In the rows, zero is written as 128.
Known rows, with every step that occurs:
rifes gofeto reva nera fomave: [132  96 136 135 134 132 188 121 119 134 135 122 105  89 126 131 141  96
 108 131 130]
nera fomave gofeto: [124 122 135 124 131 120 147 141 138 134 124 113  75 130 122 152 134 107
 117 126 134]
natir reva nera gigu: [124 117 139 127 118 154  86 121 108 132 122 133  53 119 132 120 139  93
 135 134 129]
finu nera reva: [129 104 125 128 125 138 100 147 124 141 126 142  92 143 130 126 129 137
 144 123 127]
finu nera fomave gofeto reva natir: [138  92 131 120 132 118 179 144 110 139 130 124   4 105 129 152 137 118
 123 127 141]
fomave gofeto reva: [131 129 128 120 131 119 157 100 131 135 132 134 102 109 136 162 133 130
 112 118 128]
finu nera gigu: [127 113 132 130 126 139 102 135 109 133 118 141  68 134 127 107 134 122
 145 126 129]
nera gigu: [123 127 135 128 123 138 125 129 119 126 118 138  99 129 129 118 137 114
 133 123 129]
nera fomave gofeto reva: [130 119 133 122 132 118 168 127 134 131 127 126  77 106 125 163 135 116
 109 125 135]
finu nera: [131 114 126 131 130 127 106 133 118 135 128 132  95 132 126 118 125 136
 140 130 127]
rifes gofeto reva natir fomave nera finu: [140  88 134 134 119 125 140 120 119 129 104 111  25  91 121 129 141 105
 110 131 134]
reva natir fomave nera: [133 108 129 131 113 117 107 141 118 129 104 115  47 103 119 136 122 104
 124 138 132]
gofeto reva natir fomave: [142 102 130 123 116 116 165 127 107 125 127 121  75  90 132 143 125 108
 115 134 137]
rifes gofeto reva nera: [133 103 132 132 133 133 176  92 117 137 141 130 132  91 135 130 138 111
 110 123 123]
gigu nera reva natir fomave: [137  85 128 122 110 122 140 148 125 137 128 128  69 131 128 137 126 115
 135 128 142]
finu nera fomave: [128 104 130 133 133 125 119 161 122 132 123 123  72 127 117 118 127 120
 137 137 134]
gofeto reva natir: [139 114 126 122 126 127 182 124 111 126 134 139  87  99 136 138 134 131
 122 127 135]
rifes gofeto: [129 117 133 130 128 123 145 113 131 132 134 114 142 132 134 121 135 126
 113 121 123]
finu nera reva natir: [134  92 126 124 122 137 136 156 109 143 130 139  46 139 133 126 133 132
 145 123 134]

Rows:
[126 110 124 127 117 136 118 150 126 138 111 145  53 124 125 139 134 126
 136 125 129] : fomave nera reva natir
[136 117 133 122 121 111 139 101 127 133 124 116  90  98 133 169 126 107
 105 125 130] : natir fomave gofeto reva
[128 107 135 130 107 126 103 142 109 127  95 125  20 105 119 127 132  91
 129 134 133] : reva natir fomave nera gigu
[135  89 132 116 112 115 147 134 132 147 130 121  44 139 133 162 130 110
 126 117 141] : gigu nera reva natir fomave gofeto
[138 106 127 129 115 115 127 128 114 126 106 130  49  76 123 147 124 112
 116 139 131] : gofeto reva natir fomave nera
[127 117 136 125 128 144 160  96 111 140 126 145  59  94 133 151 145  92
 123 115 129] : fomave gofeto reva nera gigu
[135 107 134 118 129 118 201 140 120 132 131 123  34 101 130 161 140 110
 111 125 141] : nera fomave gofeto reva natir
[126 108 138 128 126 142 103 148 120 131 128 115  58 113 121 131 132  92
 127 147 132] : natir reva nera fomave
[131 118 130 125 133 133 166  94 120 142 135 136  87  94 134 161 136 106
 117 120 128] : fomave gofeto reva nera
[137 104 132 125 115 120 145 141 112 128 125 106  71 116 129 133 125  99
 122 134 137] : reva natir fomave
[128 114 130 139 121 132  67 140 133 126  93 114  54 114 106 129 129 103
 131 139 131] : natir fomave nera finu
[131 106 127 120 119 138 157 151 120 136 131 135  76 136 135 136 136 124
 135 121 135] : nera reva natir
[137 117 129 116 128 119 190 110 117 136 136 130  61 106 140 161 138 125
 113 117 135] : fomave gofeto reva natir
[124 125 127 137 131 141  84 137 136 128  99 130  67 125 110 123 137 127
 138 132 129] : fomave nera finu
[137  98 131 117 130 110 202 132 128 135 135 132  37 108 127 159 136 126
 118 125 147] : gigu nera fomave gofeto reva natir
[132 112 132 128 137 148 163 104 122 141 128 130  52 101 126 152 147 102
 126 120 135] : fomave gofeto reva nera finu
[131 105 132 133 133 138 168 136 117 130 129 136  92  81 119 138 134  97
 122 138 134] : gofeto reva nera fomave
[119 130 131 134 120 136  86 130 125 127  97 146  75 117 119 120 135 118
 135 128 125] : fomave nera gigu
[131 105 140 126 118 133 146  98 108 139 118 128  49  85 130 157 137  72
 115 122 132] : natir fomave gofeto reva nera gigu
[135 107 135 118 116 113 154 127 118 137 127 100  44 122 132 157 129  94
 115 124 137] : reva natir fomave gofeto
[133  96 125 120 120 130 155 145 127 139 135 144  83 142 132 132 133 138
 142 121 140] : gigu nera reva natir
[123 117 136 132 124 151 133 125 109 133 122 139  86 114 127 117 141  92
 138 126 130] : reva nera gigu
[124 112 137 128 132 132 155 137 128 141 130 113  61 116 120 153 137  84
 122 129 134] : reva nera fomave gofeto
[135  93 131 122 109 129 139 155 117 134 124 118  65 126 132 142 129 102
 127 128 136] : nera reva natir fomave
